Known rows, with every way that one mark hangs from another
E[V]: -0.632; 0.339; 0.128; -0.420; 3.291; -0.807; -2.623; -1.075; -1.843; -4.828; -0.969; 0.032; 0.345; 0.133; 1.226; -1.221; -1.008
R[C]: -0.012; 1.229; 2.042; 2.192; 1.742; 0.517; -0.572; 0.267; -0.858; -3.151; 0.227; 0.174; 0.716; 2.538; 0.363; 0.757; 1.140
V[E[Y]]: 0.883; -1.090; 0.873; -1.516; -2.881; 1.566; -1.162; -0.266; -2.318; 0.397; -1.255; 0.229; 2.075; 1.101; 1.268; -1.819; -3.344
Y[E]: -0.683; -0.250; 4.116; 1.329; -0.453; 1.256; -1.036; -0.548; -2.242; -3.140; -0.937; 1.291; 0.890; 0.364; 0.800; -0.931; -3.188
C[E[V Y] H[Q] R]: -0.629; 0.269; -0.393; -1.349; 0.695; 0.252; -1.384; -1.921; 1.805; 0.365; -0.295; -0.469; -1.949; 0.351; 1.213; 1.201; 3.919
C[E[Y] H[Q] R]: -0.188; 1.599; 0.677; -0.646; -1.044; 1.066; 0.285; -1.327; 2.209; 2.409; 0.471; -0.190; -1.311; 0.304; 0.950; 1.898; 3.401
W[E]: -0.080; 1.036; 2.645; 2.999; 3.303; 0.601; -2.110; -0.182; -0.634; -0.492; -0.087; 1.359; 0.402; -1.232; -0.158; -0.752; -3.198
Q[E[Y] H]: -0.290; -3.376; -0.032; -0.997; -4.752; -0.105; 0.361; 0.071; -1.650; 1.398; 0.999; 0.420; 1.976; -0.396; 1.635; -2.029; -4.424
C[R]: -1.019; 1.721; 0.863; 0.932; 1.962; 0.045; 0.146; -0.151; -0.642; -2.502; 0.406; 0.571; 1.108; 1.182; 1.848; 1.054; 0.286
W[E[V]]: -0.509; -0.205; 1.705; 2.367; 4.914; -0.231; -3.696; -0.759; -0.997; -2.536; -0.833; 1.074; -0.148; -1.041; 0.168; -1.466; -2.717
H[C[E] Q]: 0.515; 4.001; 0.059; 0.420; 1.564; -0.248; 1.410; 1.279; 0.632; 1.027; -0.057; -0.464; -1.070; -0.751; -1.523; 1.361; 1.208
Q[E[V] H[C]]: -1.168; -2.695; -3.060; -0.502; -0.950; -1.175; 2.615; 0.923; -0.915; -1.315; 0.240; -0.550; 0.161; 0.233; 0.873; -1.690; -2.304
W[H]: 0.077; 1.259; 1.806; -1.497; 0.423; 0.281; 0.636; -0.475; -0.640; -0.007; 0.048; 0.641; 0.849; -2.317; -0.959; -1.431; -1.431
R[C[E H]]: -0.913; 1.764; 2.693; 1.619; 1.727; 1.843; 1.862; -1.347; 2.003; -0.581; -0.349; -0.527; -2.369; 2.769; 0.780; 2.131; 4.178
R[C[H[Q[E]]]]: -1.478; -0.170; -0.341; 4.009; -0.451; 0.477; 1.676; 0.153; 2.311; -0.763; 1.175; -0.400; -1.177; 2.753; 0.022; -0.499; 2.277
W[E[V Y]]: 1.178; -1.555; 1.870; 0.736; 2.046; -0.083; -5.586; -1.065; -1.952; -1.007; -0.921; 1.190; 0.994; -1.311; -0.490; -1.286; -3.077
H[C Q[E[V Y]]]: 1.275; -1.232; -2.770; 0.497; -2.088; -1.684; -1.117; 1.493; -0.383; 0.172; 0.043; -0.448; 0.940; 0.082; -1.667; -1.043; -1.423
H[Q[E[V]]]: -1.638; -0.617; -0.790; 2.408; 1.376; -1.554; -1.900; 0.164; 0.395; -2.085; 0.058; 0.104; 0.021; -0.010; 0.578; -2.809; -2.174
Q[E[V Y] H[C[R]]]: -0.060; -4.032; -3.237; -1.913; -3.313; -0.980; 1.569; 1.028; -1.142; 0.198; 0.538; -0.332; 1.483; 0.705; 1.125; -0.354; -1.344

Rows
0.060; 0.410; 0.141; -1.723; 0.051; 0.191; -2.257; -2.243; 0.945; 0.368; -0.729; -0.708; -2.241; -0.685; 0.202; -0.224; 2.153
C[E[V Y] H[Q]]
-0.291; -0.088; 1.139; 1.239; 3.948; -0.507; -3.296; -0.108; 0.388; 0.779; 0.160; 1.211; -0.623; -4.462; -2.468; -3.398; -2.295
W[E[V] H[Q]]
-0.655; -4.686; -1.122; -1.909; -3.142; -0.873; -1.468; -0.530; -1.937; -0.695; 0.273; 0.178; 1.423; -0.300; 1.976; -2.763; -3.892
Q[E[V Y] H]
-1.930; 2.321; 1.563; 0.059; 2.000; 1.599; 2.892; -1.932; 2.563; 0.411; -0.338; -0.256; -2.175; 1.493; 2.228; 2.533; 3.496
C[E H R]
-0.754; -1.815; -2.102; 0.682; -2.011; -0.632; -1.259; -1.184; 1.035; -0.278; 0.254; -0.480; -0.695; 0.316; 0.322; -2.182; -0.432
C[H[Q[E[V Y]]]]
2.333; 1.951; 1.317; -1.855; -1.110; 0.572; 0.809; 0.337; -0.892; 1.665; -0.989; -0.351; 0.376; 0.059; -1.100; 2.547; 0.474
H[C[E[Y]]]
0.168; -0.115; 0.976; 0.116; 0.534; 0.699; -1.985; -1.416; 1.263; -0.591; -0.329; -0.831; -2.036; 1.686; -0.157; 0.885; 4.413
R[C[E[V Y] H[Q]]]
1.276; 1.490; -1.089; -1.235; 0.790; -0.750; -0.856; 0.877; 0.241; 0.558; -0.336; -0.459; -0.308; -0.040; -0.868; 2.139; 2.914
H[C[E[V Y] R] Q]
0.601; -1.481; -2.255; -0.872; -2.374; -1.009; 0.977; 1.486; 1.028; 2.637; 0.547; -0.036; 1.022; -1.419; -2.353; -0.962; 0.076
W[H[C[R] Q[E[V Y]]]]
-0.460; -2.286; -1.120; 2.123; -1.417; -0.127; -1.203; -0.546; 1.293; -1.221; 0.508; -0.621; -0.720; 2.645; -0.092; -1.040; 2.140
R[C[H[Q[E[V Y]]]]]
-1.491; 2.132; -1.628; 1.482; 1.113; 0.147; 1.453; -0.653; 1.662; -1.457; 1.421; -0.225; -0.957; 0.604; 0.997; 0.262; 2.667
C[H[Q] R]
0.113; -0.734; 0.304; 1.468; -2.818; -0.769; -2.077; 0.584; -0.213; 1.193; 0.817; 0.506; 1.573; -0.258; -0.276; -1.872; -3.009
H[Q[E[Y]]]
2.941; 0.419; 0.379; 0.039; -1.447; 0.198; -1.121; 1.515; -0.126; 4.874; 0.860; 1.043; 0.882; -4.523; -4.953; -1.088; -1.943
W[E[Y] H[C Q]]
2.090; -1.602; -0.072; -1.009; 0.717; 0.217; -1.268; 0.440; -0.284; 2.453; -0.436; 0.924; 0.973; -2.699; -2.853; 0.244; -0.513
W[E[V Y] H[C[R]]]
-0.622; 1.155; -2.307; 2.971; -0.274; -0.967; 2.819; 2.486; 1.564; 0.592; 1.135; -0.108; 0.572; 1.215; -0.644; 0.565; 0.284
H[C[R] Q[E]]
1.886; 0.843; 0.321; -2.514; 0.212; -0.106; -0.902; -0.240; -1.157; -0.292; -1.694; -0.595; -0.095; 0.170; -0.746; 2.005; 0.790
H[C[E[V Y]]]
-1.371; -1.337; -2.358; 0.513; -1.991; -0.335; 5.117; 1.836; 0.192; 0.826; 1.344; -0.149; 0.942; 0.862; 1.280; 0.168; -1.382
Q[E H[C[R]]]
0.578; 1.012; 1.801; 0.881; -0.867; 1.350; -0.339; -0.832; 1.684; 1.250; 0.306; -0.534; -1.650; 1.660; -0.480; 1.601; 4.195
R[C[E[Y] H[Q]]]
0.322; 1.234; 3.386; -1.225; 0.061; 0.983; -1.046; -0.859; -0.014; 1.139; -0.597; 0.510; 0.793; 0.754; 1.604; 2.556; 1.078
C[E[Y] R]
-0.826; 0.507; -1.320; -2.310; 1.771; -0.162; 2.935; 0.465; -0.527; -0.911; 0.012; -0.564; -0.942; -0.218; 1.465; 1.619; 1.637
Q[H[C[E[V] R]]]
0.102; 1.620; -0.057; -2.230; -0.055; 0.391; 3.517; 0.675; -0.947; 0.709; 0.301; -0.443; -0.587; -1.039; 0.407; 1.045; -0.159
Q[H[C[E]]]
-0.200; 0.519; -0.859; -2.761; 1.337; -0.148; 2.170; 0.193; -1.221; -1.045; -0.337; -0.683; -1.039; -0.971; 0.724; 0.396; 0.156
Q[H[C[E[V]]]]
1.667; 1.326; 1.430; -3.078; -1.363; 0.950; 2.539; 0.437; 0.590; 3.925; -0.395; 0.142; 0.633; -1.487; -1.885; 2.417; 1.723
W[H[C[E[Y] R]]]
1.355; 0.808; 0.018; -2.057; 0.851; 0.044; -0.012; -0.048; -0.416; -0.091; -1.275; -0.410; 0.200; 1.057; 0.092; 3.292; 2.288
H[C[E[V Y] R]]
-0.852; -1.335; -1.955; 0.051; -2.302; -0.313; 4.431; 1.546; -0.562; 0.783; 0.987; -0.293; 0.749; 0.036; 0.541; -0.945; -2.792
Q[E H[C]]
-0.384; 0.024; -2.903; 1.892; 0.626; -1.751; 0.568; 1.634; 0.415; -1.289; 0.058; -0.564; -0.124; 0.234; -1.152; -1.293; -0.977
H[C Q[E[V]]]
